Each row was made from one walk, in order. Every step used is in the known rows, and no mark comes twice. Write each row's walk.
In the rows, zero is written as 128.
Known rows:
V-J-E: [146 161 130 127 129 194 145 129 119 162 125 140 130 126 132 127 117 132
 133 149 115 127 127 144 106 113 166 130 133 112 120 133 137 112 153 118
 119 147 123 121 129]
N-A-X-U: [133 102 124 137 159 133 129 135 122 100 125 108 102 147 113 102 159 106
 120 135 126 122 138 117 149  88 119 117 121 181 111 143 138 122 144 158
 127 112 123 102 128]
J-V: [116 112 123 128 127 130 105 134 109 142 120 155 143 120 126 138 117 107
 116 120 113 137 133 121 133 140 137 119 135 136 114 156 132 129  94 121
 125 136 112 134 127]
Z-U-K: [ 98 135 135 115 157 193 132 117 150 166 142 162 146 137 142 119 128 161
 141 134 127  99 124 120 125 115 156 112 138 146 114 127 119 123 112 144
 126 125  95 115 134]
S-J: [136 125 131 120 138 154 117 126 136 158 143 135 139 111 123 127 127 139
 140 127 116 132 116 121 125 122 120 119 125 174 139  98 133 127 140 131
 119 154 138 134 125]
E-J: [121 132 120 121 148 134 130 114 140 125 149 132 127 112 121 131 115 145
 113 128 119 105 129 124 139 132 138 134 119 155 171 121 131 132 131 122
 130 138 117 135 129]
U-X-A-N: [104 116 127 102 106 121 115 126 135 142 119 112 132 153 105  94 117 106
 132 128 108 134 128 139 137 105 108 125 135  75  84 107 103 100 132 123
 108 101 123 101 130]
Z-U-X-A: [ 98 107 128 114 138 149 123 125 147 126 130 138 126 137 115 108 118 129
 129 134 124 106 128 140 126 116 128 109 136 120  88 114 109 110 120 131
 125 119  92 107 133]
N-A-X-U-Z-J-S: [126 121 133 136 169 145 106 140 119  98 131 120 110 163 125 121 118  80
 122 127 116 123 136 120 144 101 120 129 122 192 135 132 148 128 149 168
 130 134 115 114 121]
X-A: [113 110 129 119 133 102 123 121 130 138 144 128 136 127 111  86 103 113
 136 139 118 134 129 139 130 136 121 113 130 102  68 104 121 128 134 128
 124 132 137 126 129]
B-W-S-J-Z-U: [134 116 150 131 165 237 108 137 130 135 159 158 119 160  95 115  94  94
 136 133 117 116 115 117 113 107 110 105 150 190 140 104 132 142 150 169
 129 190 131  94 123]
B-W-S-Q: [152 100 153 133 143 191 129 151 129 123 145 146 112 186  83  99 151  86
 131 142 125 123 130 118 127 106 117 110 154 189 143 115 116 134 152 158
 131 148 143  76 126]
W-B: [135 123 112 126 133 110 149 119 143 136 143 128 129 128 121 139 151 123
 151 135 115 138 124 127 109 103 148 113 150 147 121 120 133 116 143 138
 129 149 135 151 132]
U-E: [121 154 143 118 124 158 125 126 126 163 123 138 123 129 127 131 180 130
 130 132 122 108 119 126 120 136 141 157 125 142 133  91 139 121 112 134
 120 116 119 137 125]
B-W-S-J-M: [152 111 161 136 154 224 115 155 139 145 163 153 118 159  80 111 121  83
 136 136 119 134 118 122 126 109 103 119 145 201 144 102 133 150 148 153
 130 167 128 101 124]
N-A-X: [132 110 117 132 156 132 119 133 122 123 112 118 108 166 125 118 158 108
 107 136 112 132 136 117 153  98 111 113 121 170 101 138 137 124 139 151
 124 120 123 117 130]
E-U-X-A: [ 85 116 125 113 136 156 129 136 146 115 151 128 122 152 114  99 148 144
 139 142 125 121 134 131 119 126 129 113 130  97 130 125 113 117 105 128
 118 139  94  99 120]
X-U-Z: [117 125 144 128 137 110 120 133 128  84 146 119 116 110 116 116 137 115
 137 115 141 106 127 120 111 126 153 133 138 140 160 121 142 127 128 158
 134 103 132 114 124]
K-U: [115 153 140 143 150 169 121 152 126 126 150 108 126 100 124 101 128 160
 124 132 136 141 136 114 131 122 118 137 133 120 160 125 136 120 108 139
 128 132 128 130 120]
E-U-K: [ 86 145 130 115 157 200 140 128 148 153 161 152 143 153 140 111 155 175
 148 142 129 115 130 112 118 125 158 118 131 122 156 137 123 131  98 142
 120 145  97 108 122]
M-J-Z: [117 131 144 129 134 166  78 100 118 138 146 126 126 134 139 103  64 135
 126 126 109 131 126 115 127 131 123 143 136 128 122 157 143 110 107 147
 134 175 147 136 123]
J-E-U-K-A-N: [ 93 148 123 104 145 228 144 137 132 156 150 153 157 140 129 110 143 170
 146 157 124 110 123 121 128 108 159 123 141 112 139 141 133 130 102 124
 105 135 104 104 124]
X-U: [128 117 138 137 134 129 146 132 128  91 150 112 121 100 108 104 128 125
 147 128 149 111 131 127 123 113 142 132 126 144 142 136 129 125 137 139
 133 115 127 104 125]
E-U-Z-J-S-W: [ 82 180 143 113 171 170 112 152 128 103 160 158 140 162 143 142  55 125
 138 120 114 129 132 128 109 156 138 134 141 150 206 117 139 143 126 140
 139 183  95 121 114]
K-A-X-U-Z: [125  84 141 117 141  94 114 146 124  81 133 129 126 140 106 106 173 105
 130 125 128 118 127 110 149 130 154 100 126 189 109 123 143 136 119 157
 137  69 146 135 124]
B-W: [139 126 138 135 146 160 126 141 126 103 143 139 117 148  98 124 142  72
 137 132 129 108 123 127 129 115 115 136 144 144 128 104 126 139 122 130
 134 144 139 108 125]
B-W-S-J: [145 112 153 130 151 207 129 143 129 133 155 148 121 160  88 108 122  89
 138 137 123 124 116 117 123 109 108 111 146 200 134  89 127 143 152 154
 127 175 142  92 120]
Z-J-E: [127 161 122 126 133 168 143 124 126 136 147 144 129 123 131 133  93 118
 131 145 119 133 120 145 121 128 136 151 120 129 131 124 146 138 156 112
 122 164 100 122 127]
X-U-E-J-S: [121 139 147 128 148 181 132 128 131 116 158 125 125 100 109 117 139 126
 149 133 142  72 129 126 126 118 150 165 118 185 185 104 137 121 119 142
 126 126 109 125 119]
J-E-U: [110 144 113 124 148 202 144 144 130 118 150 148 130 124 137 130 147 163
 138 152 138 106 128 132 108 112 143 132 132 117 157 141 139 134 109 115
 116 159  91 114 123]
M-J-E-U-X: [107 132 139 118 136 203 123 124 131 123 152 138 129 135 138  98 126 165
 133 149 127 103 128 122 122 110 135 147 137 142 133 144 133 102  87 115
 123 170 104 107 118]
S-W-B: [118 137 125 108 146 114 151 130 134 127 136 129 134 143 108 127  80 108
 153 137 110 135 127 136 117 126 141 128 158 189 139 110 115 133 148 131
 138 143 138 136 130]
A-X-U-Z: [130 109 130 123 156 108 113 150 128  76 135 137 107 144 139 119 180 115
 134 108 132 106 130 111 121  98 139 116 121 173 131 115 142 124 134 157
 136  84 121 125 127]
W-S-J-Z: [132 112 141 122 138 207 102 121 127 171 143 137 124 148 120 113  84 144
 128 134 111 148 118 114 112 124 117 100 133 178 146 127 137 136 162 176
 116 178 136 115 122]
K-U-X: [109 135 140 135 132 175 114 149 137 125 135  97 113 117 113 100 158 151
 120 139 134 128 137 116 132 114 116 145 133 116 162 125 122 108  92 141
 119 106 115 117 119]
W-S-J-E-U-X-A: [114 102 137 109 140 226 136 136 139 165 154 145 129 151 108  88 125 159
 138 158 121 128 120 125 110 111 125  98 133 175 123 106 123 128 147 151
 105 173 103  89 118]
K-A: [123 100 140 120 118 112 126 129 125 123 127 122 144 127  97 113 131 116
 126 141 125 134 125 123 154 154 146 110 131 155 106 134 133 139 114 134
 131 105 151 137 125]

Which walk is each row?
[121 136 141 120 151 172 109 149 116 121 122 135 152 157 127 138  30  95
 151 135 127 110 139 139 134 137 111 150 137 188 166 126 108 139 119 126
 133 151 124 135 117] -> J-S-W
[ 90 132 120 113 136 179  77 115 131 141 129 131 125 146 125 119  65 120
 128 122 102 124 124 134 118 108 116 117 141  68 114 144 122 109 130 154
 115 139 111 112 133] -> J-Z-U-X-A-N
[ 94 112 119 120 138 175  77 110 138 134 133 132 115 144 122 120  86 119
 127 133 110 111 126 134 113 123 126 119 136  91 116 146 123 120 115 159
 119 136 106 122 131] -> J-Z-U-X-A
[141 113 152 135 146 189 136 144 125 116 144 144 113 170  92 110 126  82
 130 137 130 122 124 122 124 114 113 116 148 168 126 108 123 144 144 152
 134 158 135  88 122] -> B-W-S
[104 149 153 123 147 199  79 101 123 153 148 145 127 130 143 108  75 147
 127 124 109 110 120 116 120 129 133 145 139 144 121 139 148 102 100 152
 135 177 124 136 125] -> M-J-Z-U-E
[122 178 132 121 147 205 138 140 122 145 139 153 130 136 142 133 127 149
 131 141 113 124 128 136  91 121 177 123 142 102 154 130 147 114 140 129
 121 162 108 117 124] -> V-J-E-U-Z
[114 160 143 122 143 135  90 134 125 124 138 148 135 152 146 157  71  91
 126 113 110 131 125 130 116 151 135 146 134 139 168 107 148 137 137 147
 132 155 117 145 119] -> U-Z-J-S
[122 101 144 117 142  97 119 143 124  84 143 132 127 140 107 106 148  98
 130 125 121 130 124 115 150 137 154 105 121 192 109 121 149 139 136 154
 140  87 138 133 124] -> K-A-X-U-Z-J
[ 95 143 139 121 132 163 111 151 131 138 141  95 129 120 105  74 121 142
 126 134 120 145 137 123 138 103 101 134 138  78 125 108 117  98 111 135
 113 109 124 107 122] -> K-U-X-A-N
[ 82 136 125 106 134 159 130 142 140 121 146 127 134 155 116  99 125 145
 139 131 117 132 133 131 123 109 119 112 135  75 129 124 112 106 119 124
 114 141  97  91 122] -> E-U-X-A-N
[ 97 158 129 115 147 205 149 124 137 151 168 156 146 139 125 114 111 142
 142 161 118 130 120 133 129 139 165 135 125 139 138 133 145 146 129 124
 119 163  92 113 122] -> Z-J-E-U-K-A
[111 163 144 108 153 192 114 127 129 155 136 146 137 134 121 139 108 123
 133 138 115  77 126 130 133 145 139 175 125 202 191  84 129 131 108 129
 124 138 107 146 119] -> U-E-J-S-W
[118 140 144 125 143 156 145 120 133 116 159 122 116  92 103 107 163 137
 140 131 139  80 124 123 124 121 158 159 119 172 173 101 140 121 126 140
 127 113 113 116 124] -> X-U-E-J
[ 94 138 115 116 169 201  95  94 149 155 160 151 128 126 134 131  90 160
 119 133 107  87 124 116 127 127 154 129 128 142 177 142 134 133 117 155
 123 149 102 136 132] -> E-J-Z-U-K
[122 116 131 124 157 111 106 149 118  84 141 155 116 142 138 124 149  96
 129 103 117 123 131 114 125 111 143 118 119 178 126 125 149 128 135 149
 138 106 105 126 126] -> A-X-U-Z-J-V
[108 140 130 107 129 110 125 131 118 149 137 126 153 132 115  85  69 116
 137 120 105 154 127 139 137 111 105 109 137  67  68 102 120 112 155 120
 117 134 142 114 132] -> X-A-N
[135 119 135 124 149 143 130 147 126 104 134 137 107 138 132 110 206 123
 144 121 134  98 128 117 126  92 137 134 111 185 120 103 139 118 132 146
 130  87 112 124 126] -> A-X-U-E
[112 101 151 111 149 234 103 113 139 194 152 153 142 155 111  99  87 156
 135 145 109 135 115 106 124 132 144  83 140 202 128 131 134 139 145 189
 115 163 129 111 123] -> W-S-J-Z-U-K-A
[124 116 142 122 150 222 105 123 132 168 147 149 128 143 125 116  71 153
 128 130 113 140 118 115 109 121 119  91 136 185 143 129 136 133 162 177
 120 185 121 110 124] -> W-S-J-Z-U
[ 94 126 129 107 135 153 124 130 141 133 126 137 138 139 118 106  97 130
 130 122 115 118 127 139 130 101 117 106 141  99  87 114 108 100 134 126
 121 120  96  98 135] -> Z-U-X-A-N
[ 99 151 120 116 140 181 143 129 137 129 163 144 126 138 122 110 103 127
 139 156 117 130 124 149 116 126 137 141 122 104 125 119 135 131 142 113
 116 172  79 103 123] -> Z-J-E-U-X-A
[113 116 143 125 139 164 144 115 142 133 156 122 131 117 113  89 152 139
 159 139 145  99 128 118 125 109 165 134 129 149 134 133 121 126 118 153
 123  99 124 100 126] -> X-U-K
[122 161 136 122 153 159 132 135 127 132 151 141 149 154 125 143  13  83
 158 136 106 144 129 148 125 135 125 148 136 189 157 115 126 138 165 126
 138 191 113 141 120] -> Z-J-S-W-B
[125 118 127 128 167 152 129 126 128 116 133 115  99 139 109 104 178 115
 114 137 118 101 133 114 151  94 130 135 115 201 134 120 145 120 137 158
 124 112 112 111 127] -> N-A-X-U-E-J
[109  92 126 111 109 116 114 119 143 134 123 113 117 149 103  96 145 105
 130 144 117 118 129 139 131 125 122 128 129 103  84 109 104 113 113 130
 113  99 118 111 127] -> U-X-A
[122 101 159 119 163 252 106 127 137 159 164 162 133 171  82  98 110  96
 144 148 113 112 111 107 128 118 134  97 154 206 124 106 129 150 132 182
 123 168 140  95 122] -> B-W-S-J-Z-U-K-A
[101 121 117 108 158 219 139 141 138 142 150 163 141 154 137 111 189 166
 145 164 130  97 125 116 127 107 166 118 128 153 127 139 135 139  91 132
 111 121  94 118 123] -> J-E-U-K-A-X
[113 171 128 109 134 213 148 139 123 161 137 138 139 144 124 104 104 142
 140 147 104 136 130 148 105  95 155 118 140  66 115 128 126  94 153 111
 109 157 105  94 126] -> V-J-E-U-X-A-N
[103 159 136 116 161 186 133 120 142 148 144 161 130 112 131 137 138 160
 121 125 121  81 121 126 124 127 149 136 128 169 154  95 138 118 121 132
 131 139  85 132 132] -> Z-U-E-J
[ 91 137 144 104 148 186 132 122 141 169 137 156 167 140 125 109 106 154
 140 129 117 117 121 117 147 116 155  98 146 139 100 130 121 120 118 142
 124 111 114 111 134] -> Z-U-K-A-N
[107 181 156 142 158 170  89 161 137 135 167 127 120 109 123 117 104 135
 109 119 116 160 131 118 123 143 125 154 138 120 189 117 162 135 119 153
 135 132 109 144 123] -> K-U-Z-J-M
